Each row was made from one small tree. Brackets hold a mark, then the marks that hang from it, in alphabetical order. Every link used is in the known rows. Write each row's tree.
Known rows
[dutal bures peza]: [-19 -29  16  -8 -27  21  30  10 -10  -6   2   3 -18 -18  39   3  31  40
  -7  26  12 -24  -8   9 -12  13 -29 -13   8  15  19   2 -10  14 -64  -6
  -3 -15  14  26  39 -17   8  20   0  36  27 -54]
[duza [godit kuvemi [poto batad bures]] sagosa]: [ 33 -14  -9  -5   7  14 -40  35  37   8  35  39  -6  30 -28  42  23  47
  61  22  27 -15 -19  50  60   6  28 -18 -13  -6 -45   3  -7 -25 -31  65
  28  15  46  22  -5 -25  21  58   9  47  36 -35]
[peza dutal]: [  2  -9 -22   5  16  21  -4 -14  19   9  13  -8  -9   9  11  -3  39  13
   5  19  26  -4  -1 -23 -12 -28  15   3 -14   3  32  -4  24   6 -39   7
  -6  23   0  11  22 -14   6  23  -6   2  22 -43]
[milep [gupe [batad poto] vude] padod]: [ 50 -32 -32   7  20  15  28 -62 -37  -8  19 -11 -46   7   8   3  43  17
  28  28  34  60 -15  21  44 -28  27  26 -14 -22 -10   4  14 -36  13  34
  41  23  64  57 -44 -14   0   5  18 -13   6  -8]
[milep [gupe [batad poto] vude]]: [ 32 -18 -35  12  14  12  28 -26 -23 -14   6  -6 -21  21  26  -5  43  26
  11  29  17  61 -30  -3  50 -11   9  20 -31 -12 -25 -21  13 -23  17  19
  30   8  55  48 -33   2  -5   1   6  -3   0 -26]
[padod [milep [gupe [batad poto]]]]: [ 38   0 -55 -28  23   2  10  -3 -47 -14  20   7 -22   1  15   7  56  10
   7  19  11  37 -11 -14  38  22  -3  24 -28  -1   6 -22  -2 -13  16  38
  28 -20  63  42 -18  12   0  13   0  -7 -10 -46]
[kuvemi [godit [poto bures]] sagosa]: [ -5 -20   0 -26 -23 -10  13 -16  -9  18   1  24  30   0  14 -17  41  19
  52  25  28 -25  21  41  28 -15 -22   9  -4  12   7   8   9  -1 -34  27
  38 -20  77  71   3 -29  33  39  37  16  48 -16]
[zodu [milep [gupe batad]] vude]: [ 43 -14  -4 -21  37  34 -11  -1  -1   4  26  13 -24 -26   7   7  20  24
 -33 -15  10  72 -18  23  27  21 -10  37 -38  -1  25  19  33 -28  22  34
   5   5  43  56   8 -29   2  39  16 -41  15 -55]
[vude [gupe [batad poto] milep] padod]: [ 19  -8 -47  20  27  38  32 -11 -56 -34  21  30  -8   0  13 -45  52  53
  23  52   5  26 -18 -27  37   7  43  16  12 -47  21  -8  17  20  -5  43
  53 -15  91  43  -1 -27  -4  -1  -1  -3   4 -49]
[poto bures [sagosa kuvemi]]: [ 24 -28  -2 -22 -11  12 -29 -12  -7 -10  14   4   2  22  10  -3  20  -8
  35   6  40 -29  18  11  -4 -11 -14 -37 -26 -20  25  30 -14  18 -35  50
   7 -41  16  26  -6 -10   7  23  -7  -2  15  -1]
[kuvemi [godit [poto batad bures]] sagosa]: [-14 -12  -2  -2 -11   3  14 -17  -7  24   6  30  26 -11   9  -1  32  23
  59   1  39  -5   8  60  43  -6  -8   8 -22  10  -4   1   4   3 -17  26
  38  -9  71  80  -1 -24  21  48  14  21  33 -13]
[bevuf peza]: [  9 -12  -8  10  -3  28   2  21   4  -3   7  -7 -42  -5   9 -15  33  47
 -12  32  27  23   9   8  12 -18  -8  -6  23  -4   3 -30  14  13 -16  11
  19   3  12  57   7  -3   4  17   4  34   3 -16]
[sagosa kuvemi]: [ -6 -21   4 -25  21  19   0  13  23   4  25  11   2  23   0  16  28  -2
  19   2  31 -16  -6   4  -4 -21  -5  11 -14  14   8   9   5   5   5  21
  -6 -16   2  32   1  -5  15  11  11  -7  19 -11]
[batad [poto [sagosa kuvemi]]]: [ 31  -9 -19 -29  20  29  23 -14 -10  -4  19  10  17  31  15  14  39 -15
  35  37  27 -14   3   1   4 -42   8 -16 -36   0  32   1 -19  21 -31  37
  13 -39  41  42 -27  -9  14  33  -4   9  13  -3]
[gupe [batad [poto sagosa]] [milep padod] vude]: [ 35 -18 -41  -9  10  24  55 -61 -26 -24 -14  10   5  11  33 -10  12  20
  25  14  13  70 -23  25  92  -1  38  14 -33 -41 -16  21  20 -19 -24  51
  76 -20  89  61 -53 -21   4  18  36 -35  -7 -54]
[sagosa [kuvemi [godit [poto batad bures]]]]: [-14 -14   3  -1  18  12   5   0  25  27  27  34  12  16 -10  35  33  -6
  52 -20  40  -5  -5  58  26  -9 -13  20 -18  13   2  -3  10  18   1  31
   9 -12  20  70  11  -4  37  48  20   5  30 -10]
[kuvemi [godit [poto batad]] sagosa]: [-22 -14  -5  -3   1  15  32 -16   0  29   8  32  36  -3  -6   9  34  27
  60   8  39  15   0  52  43 -18  -5  24 -16  18  -3  -1  25  -6   1  29
  37   5  75  91 -11 -37  23  45  20  22  23 -17]
[batad poto]: [ 14  -1 -27 -23  22  13  21  -5  -6  -1  16   3  -7   0  17  16  40   3
  13  41   5   3   1  -7   6 -24  13   5 -22  17  20 -21 -16  13 -28  -6
  28 -30  37  29  -9   0  16  19  -7   9  15 -27]
[duza sagosa]: [  6 -14 -10 -17  -3  13  -6   2  -1  -4  26  19  -8  12 -10  -2  33  22
  15  30  27  13  -2   6   5  -6   8 -22  -5  -7  -1   0   4 -26 -17  41
   7  -8  35  17 -25 -35   6  27  -4   3  15 -26]
[padod [milep [gupe batad vude]]]: [ 11  -8 -29  -2   0  -3  -1  -3 -20 -11  -1   1 -27   8  12  -7  29  25
   6  -2  27  63 -15  -6  56  47 -16  26  -5 -26 -31   3  33 -29  29  33
  28   3  63  53  -9   0 -13  -4   9 -22 -16 -41]
[poto batad bures sagosa]: [ 12 -22 -21  19 -11  14 -36 -25 -24 -11   8   9 -13 -11   9   7  12  18
  32  -5  31  19   6  26  18  12  -6 -39 -35 -27   9  19 -20  11 -25  34
  39 -15  29  40  -5  -3 -12  32 -37  17  -8 -11]
[zodu [vude gupe]]: [ 13  -8   0   9   6  22  -8   5  10  -4  13  21 -17 -17  -1  -7  18  27
  -7  22   5  23   7   5 -17   5  12   9   6  -5  37  24  34   9 -13  24
  17   6  56  18  36 -30   0  34  -3  -7  24 -29]
[zodu baked milep [vude gupe]]: [ 20  -1  14 -24  68  31   4  30  39   3  10  15 -11 -23   9 -15  16   7
 -12  14 -15  47  39  28 -12  29   0  31   0 -22  57  18  55   6 -28  21
  12  -2  24  50  36 -44   3  66  -9 -32  43 -59]
[kuvemi godit]: [-25 -13  -1   2   4   0  18   3   2  29  20  18 -12   8  -2   3  44   4
   8  18  16  22  17  30   8  -9 -28   8   1   7  16   6   4 -10  -9  15
  12   3  43  67  16 -19  18  22   8  11  17 -25]
[padod [milep [gupe [batad [poto bures sagosa]] vude]]]: [ 52  -5 -41  -9 -15  -9  -1 -24 -51 -21  -8  -1 -22   8  33  -8  38   3
  27  16  18  43  -1  -3  58  34 -19  -5 -28 -41 -16   5   3 -12  -8  46
  48 -34  82  53 -26   4 -14  12  -6  -8 -16 -39]
[vude gupe]: [ -4  -8 -16   6   7   7  -5   5 -17  -9  27  20 -25   7  -3 -11  33  20
  12  38   7  -2   7 -14 -17  -4   5   9  23 -11  14   0  22  12 -11  25
  17  -1  53  24  18 -19  -8  13 -10  19  24 -14]
[milep gupe]: [ 15 -31 -24  -7   1   2  -8  -8 -19   7  29   1 -42  -3   2   5  38   8
   4  15  26  14  -1 -11  -2  -9   2   1  -5  14  17  -3   8 -13  14  23
 -12  10  26  34   6  -9  -9   0  -5   1   6  -8]
[zuki [kuvemi godit sagosa]]: [-29 -23   4 -26  -6  18  21  23  12   4  43  42  22  16  33   0  30  15
  28  13  33 -37   6  60  10 -18 -35  18 -11  10   2  14  -9 -19   5   5
   0  -3  75  77  -9 -39  14  37  30   0  18  -3]
[godit kuvemi [poto batad bures sagosa]]: [ 14 -19 -37  -7  -3   4 -35  -7  -7  17   0  16  23  14   7  28  -7  44
  51   9  32 -15 -10  25  57  10  31 -23 -13   7  -9   5  -4   3 -29  51
  32 -13  23  27  18   9  20  42  12  49  22 -15]
[godit [poto batad]]: [-22  -6 -24  -1  24  13   7 -21   2  16   4  19  10   2  -9  43  10  35
  33  -1  31  24 -24  12  40   4  29  29 -11  28  -9 -19  10   8  -1  16
  33   1  24  43   4   6  22  30   8  17   9 -34]
[poto batad sagosa]: [ -3 -16 -24  15   1  31  -6 -23 -18  -1  14  10  -2   0  -4  16   7  24
  26  -6  34  36  -6  18  20   2   8 -21 -29 -20  13  10  -2   1  -8  33
  26   0  38  54 -18 -15  -9  29 -30  16 -10 -12]
[bevuf [peza [dutal bures]]]: [ 22 -15 -13  16 -13  22   5  12  10  -6   5  -8 -40  -4  29  -9  50  42
  -1  40  27   2  12 -13  -5 -36 -14 -17  17  -9  45 -12  25  26 -74  17
  -8  19  -7  31  18 -19  18  47   4  34  17 -46]

Which tree is each row?
[ 13 -19 -19 -10   6  19 -19 -29  -2   1   8  17  24  12  -5  30   8  10
  62 -11  49 -11 -15  28  33   2  12  -7 -31   2   4   7  -5  28 -23  53
  23 -26  25  48 -13   0  14  43   5  15  14  -7]  [godit [poto batad bures [sagosa kuvemi]]]
[ 10 -26 -35  -1  24  17  21 -16 -42 -27  22  32 -27 -11   0 -25  25  35
   6  10   8  30 -15   7  39  10  36  35   7 -37   4  19  38  -4   2  65
  40  10  74  35  -6 -21 -10  16  28 -22  11 -39]  [vude [gupe batad [milep padod]]]
[ 27  -7 -46 -27  16   9  26  -6 -19 -33  -3  17   8 -12  44 -14  29  22
   1   8 -21  22 -21   5  68  24  23  16 -61   0  -8 -20 -13   7 -25  25
  53 -50  40  25 -15  14  12  16  12 -22   8 -63]  [gupe [batad [poto bures]] milep]
[ 24  -9 -10   7  47  36  -4  36  -4 -10   0  19 -16 -17   5 -46  39  27
  21  35   7  44  40  -4 -20  35   7   4  39 -47  66  24  46  15 -22  38
  33   9  57  45  47 -44 -14  38 -28 -15  18 -58]  [zodu baked [vude gupe [padod milep]]]
[ 29 -15 -28  11  11  50  49 -30 -10 -25 -10  19  33  30  31 -34  25  36
  42  22  32  50 -30  -2  89  -4  29  -2 -27 -52 -10  20  16   0  -5  57
  57 -34  74  69 -39 -26   7   3  17 -30 -15 -54]  [gupe [batad [poto [sagosa kuvemi]]] milep [vude padod]]
[ 27 -10  11 -30  17  23  -5  25  50   8  43  37  14  54 -40  36  37  14
  50  27  45 -23 -20  23  27 -22   9   9 -21   5 -21  13   7 -13 -22  74
   4   2  57  39 -31 -40  26  53  31   8  39 -34]  [duza [godit poto] [sagosa kuvemi]]
[ 62 -34 -24  26  -2  37   1 -43 -43 -21  20  -7 -13  31  23 -27  52  18
  51  30  52  32  -9   0  41 -28   3 -19 -22 -57   1  16  -2   0   5  62
  26 -13  66  62 -36 -18 -15  -6 -10   0  -2  -6]  [milep [gupe [batad [poto bures [sagosa kuvemi]]] [vude padod]]]
[ 20 -21 -31  -4   2  10 -17  -5 -43  -2  27   3 -50 -12  -1 -20  55  20
  19  31  50  17  17 -32   5  23  -7  -8  37 -27  31  13  10  -8  15  30
  14  -6  53  49  20 -27 -13 -17 -22  -2  -8 -33]  [vude [padod [milep gupe]]]
[ 39 -22 -27 -13  19  35  60 -52  -2 -27  -5  20  19  24  26  -6  15   9
  39   4  27  46 -28  28  90 -11  34  20 -37 -41 -15  30  19 -10 -10  65
  60 -28  74  68 -58 -19  13  24  41 -43   0 -39]  [gupe [batad [poto [sagosa kuvemi]]] [milep padod] vude]
[ -6 -23 -16  28   5  39  16 -29 -16 -15  -4  -5  -6  20   3 -31  19  72
  15  22  29  65 -20  -4  42  -2   4  16  12 -39 -23  12  20 -28   9  18
  59  20  49  59  -9 -16 -11 -15  10  -2  -7 -50]  [gupe batad [vude padod]]
[-20 -22 -22   3   0  11  -8  -8  -5  19  27  47  15  22  21  30   6  13
  47  -4  38 -17  -4  77  36   4 -20  13 -20   9   0  12 -26  10 -20  17
  17  -8  55  74   7 -13  25  66  25  14  10 -11]  [zuki [kuvemi [godit [poto batad bures sagosa]]]]
[ 39 -22 -29   4  -3  43  32 -33 -19 -38 -11  13  25  19  42 -37  24  27
  46  17  26  36 -17   1  85   7  25 -11 -32 -58 -10  24   3  12 -23  55
  63 -49  66  57 -28 -22  -1   2  10 -30  -3 -51]  [gupe [batad [poto bures [sagosa kuvemi]]] milep [vude padod]]
[ 18  -5 -46 -30  28  17  44  -4 -19 -21   1  25  14   3  33  -4  28  25
  -8  10  -9  41 -32  -2  69  12  31  29 -57   8  -7 -24   2   1  -6  27
  50 -33  48  37 -26   9  13  12  23 -21  -1 -61]  [gupe [batad poto] milep]
[ 70 -42 -48  -8  26  25  14 -65 -76 -15  41   0 -41   5   4   4  48   5
  26  36  38  44  -9  12  26 -44  22  -1 -32 -19  32  17  -7 -25   3  66
  32  23  72  60 -56 -15 -14  23   9   6  -2  -1]  [milep [gupe [batad [poto sagosa]]] padod]
[  1 -29   3  19  -7  26 -22 -10  -1   7  28  30   2  14  -1  13  27 -17
  50 -22  47   6  11  61  22  -5 -26 -30 -41 -35  18  32 -10  15  -8  53
   7 -19  28  74  -6 -17   7  41 -22   9   6   9]  [poto batad bures [sagosa [kuvemi godit]]]
[  1 -10 -33 -13  13   1 -32   5  14  12   7  15   8   5   5  34   2  53
  46   3  23 -19 -16  32  54  16  30   4  -4  27 -23 -14  -1   4 -15  21
  30  -8  -1  18  29  17  30  33  21  42  29 -21]  [godit kuvemi [poto batad bures]]
[  9 -18 -20 -27   0  11 -22   6  10   4   2  18  33  -3  15  16   0  59
  59   4  33 -42 -14  36  51  -3  29  -3 -10  23 -24  -9   6  -8 -14  31
  37 -12  34  24  10  -6  20  37  24  42  38  -9]  [godit [kuvemi sagosa] [poto batad bures]]
[  5 -23 -23  -7  16   4  17 -15 -23 -15  27  27 -38 -19   1 -13  24  12
  17  22  12   5   3   4  19  10  34  22  32 -27  21  18  35  11 -10  48
  26   0  64  30  13 -34   4  18  18 -19  21 -21]  [vude [gupe [milep padod]]]
[  4 -20 -35  24  17  32  15  -4 -56 -31  25  36 -15  -3   2 -55  33  65
  11  38  13  31 -17 -25  32  17  31  18  27 -52  16  13  34   7   9  58
  43   5  77  40  15 -29 -17  -8   5  -7   2 -52]  [vude [gupe batad milep] padod]
[-30 -18  -3 -31   1  13  28  10   8  20  34  45  41  21  31  10  22  20
  40  20  41 -43  -4  58  30 -20 -16  38   1  31  -3   7  -9 -13 -10  13
  11  -9  77  76  -5 -30  31  46  60   5  32 -12]  [zuki [kuvemi [godit poto] sagosa]]
[ 53 -29   2 -33  36  23  -9 -33   5  10  35   4 -55 -47  -3  20  22   0
 -12  -6  31  50  10  45   5   8  -1  31  -1  -3  54  49  34 -26   7  38
  -6  14  40  57  18 -56  10  42  17 -54  31 -30]  [zodu [milep gupe padod] vude]
[ 47 -14 -35  11  11  39  14 -16 -55 -43  28  30   6  12  23 -47  47  28
  45  47  20   0  -8 -18  37  -7  27 -13  -7 -69  34  21   7  37 -19  80
  43 -43  86  48 -12 -30  -8  11  -7  -6  13 -28]  [vude [gupe [batad [poto bures [sagosa kuvemi]]] milep] padod]
[ 33  -8 -28   7  -9  16  13 -44 -22 -24 -19  -2  14  23  40 -16  22  26
  25  25  12  48 -12  11  54  -7   5  -6 -49 -35 -26   3  -7  -4 -38  25
  73 -31  65  45 -39   3  -6  19   2   3   4 -39]  [gupe [batad [poto bures sagosa]] vude]
[ 45  -9 -44  -4  -2  10  16 -12 -57 -41   6  34   1  -2  33 -34  32  19
  19  33 -15  15  -9 -11  44  15  26   0 -34 -43  12   0   4  24 -34  65
  55 -42  94  27 -12  -7 -10  26   0  -6  10 -38]  [vude [gupe [batad [poto bures sagosa]] milep]]
[ 36 -25 -34  30  12  32  26 -34 -44 -12  12  -5 -27  14  18 -23  50  44
  28  44  33  65 -19  -7  45 -21  17  12  -6 -32  -8  -6  12 -23  23  26
  34   9  66  57 -22 -17 -10 -17  -4   8  -6 -26]  [milep [gupe [batad poto] [vude padod]]]
[ -4 -23  -9   8  14  46  -6 -14   1   1  31  21  14  22 -10  24  10   4
  40 -19  52  13 -12  24  15 -13   7 -21 -37 -13  15  17   1   8  12  53
   4 -12  23  56 -23 -12  -3  29 -15   3 -13  -1]  [poto batad [sagosa kuvemi]]
[ -6 -12 -20  -4  24  31   2 -27   5  15  17  27  34  22 -15  36   4  17
  54  -6  55   5 -22  19  41 -12  17  12 -27  14   8   5   9  20   0  53
  22 -10  33  57 -19  -7  16  39  12  15   9 -16]  [godit [poto batad [sagosa kuvemi]]]
[  7  -8 -21 -12  -7 -13  -1  -2  -7   2  -3  -1 -36   0  12   1  32   9
  16   2  31  34   4  -9  31  45 -20  13  18 -16 -14   2  29 -16  18  19
  12  -9  58  43   6 -12  -3  -4   1 -22 -10 -36]  [padod [milep [gupe vude]]]
[ 17  -4 -33  19  17  25  -4   4 -63 -28  29  21 -23  -2  -4 -38  52  58
  25  45  26  25   0 -30  13  25  -1  20  44 -61  21  13  27  -1  10  51
  54   8  89  49  13 -23 -20  -2 -10   6   5 -53]  [vude [gupe batad] [padod milep]]
[ 71 -45 -26   2   9  20   9 -69 -41 -24  20  -6 -32  22  14  -2  44  -8
  51  17  44  31  -5  32  43 -38  14   3 -33 -48  -5  30   2 -22   0  68
  33   2  62  62 -59 -16  -6  19  11 -16   2  10]  [milep [gupe [batad [poto bures [sagosa kuvemi]]] vude] padod]
[-21 -22  -6 -34 -10   1  13  10   6  10  27  41  36  16  35   0  22  20
  42  15  31 -57   6  69  28 -14 -23  29  -5  26  -7   8 -20  -6 -23   4
  16 -18  75  70   4 -24  29  50  52   8  39  -6]  [zuki [kuvemi [godit [poto bures]] sagosa]]
[ 54 -23 -38 -17  21  24  20 -25 -49 -42  29  35  -4  12  16 -19  39   3
  43  27  12  -5  -7  16  42  -9  30   8 -27 -50  28  27   9  23 -23  89
  47 -32  85  42 -33 -22   4  37  15 -22  17 -16]  [vude [gupe [batad [poto bures [sagosa kuvemi]]] [milep padod]]]
[ 16 -21 -17 -51 -13  -1 -18  11   8   6   1   8  36   8  22   6   7  51
  47  32  26 -65   1  15  36  -5  17  -3   5  30 -11  -2   2 -11 -34  29
  33 -23  33  18  15  -5  27  24  47  42  51 -16]  [godit [kuvemi sagosa] [poto bures]]
[ 52 -19 -17  -3  63  42  28 -26 -26 -10   5 -11 -12  11  24 -37  46  20
  31  41  22  79  13   4  41   5   1  13  -8 -58  31   8  29 -19 -13  45
  37  -2  44  95 -41 -36 -17  29 -20 -18   5 -47]  [zodu baked [milep [gupe [batad [poto sagosa]] [vude padod]]]]
[ 28 -15 -39  15   4  43  52 -43 -28 -27 -19  17  25  14  39 -41  24  45
  32  34  21  71 -24 -12  90   7  30  -3 -22 -54  -8  12  14  -2 -19  45
  73 -28  87  65 -29 -28  -1  -6   9 -21 -17 -62]  [gupe [batad [poto sagosa]] milep [vude padod]]
[ 32   0 -31  15   8  33  27 -37 -47 -22 -14  -1  10  22  24 -25  34  43
  41  46  33  67 -10 -10  60   9   1  -4  -6 -59  -6  15   3 -13 -16  35
  89 -21  99  72 -31 -19  -7   3  -2   4 -21 -61]  [gupe [batad [poto sagosa]] [vude [padod milep]]]
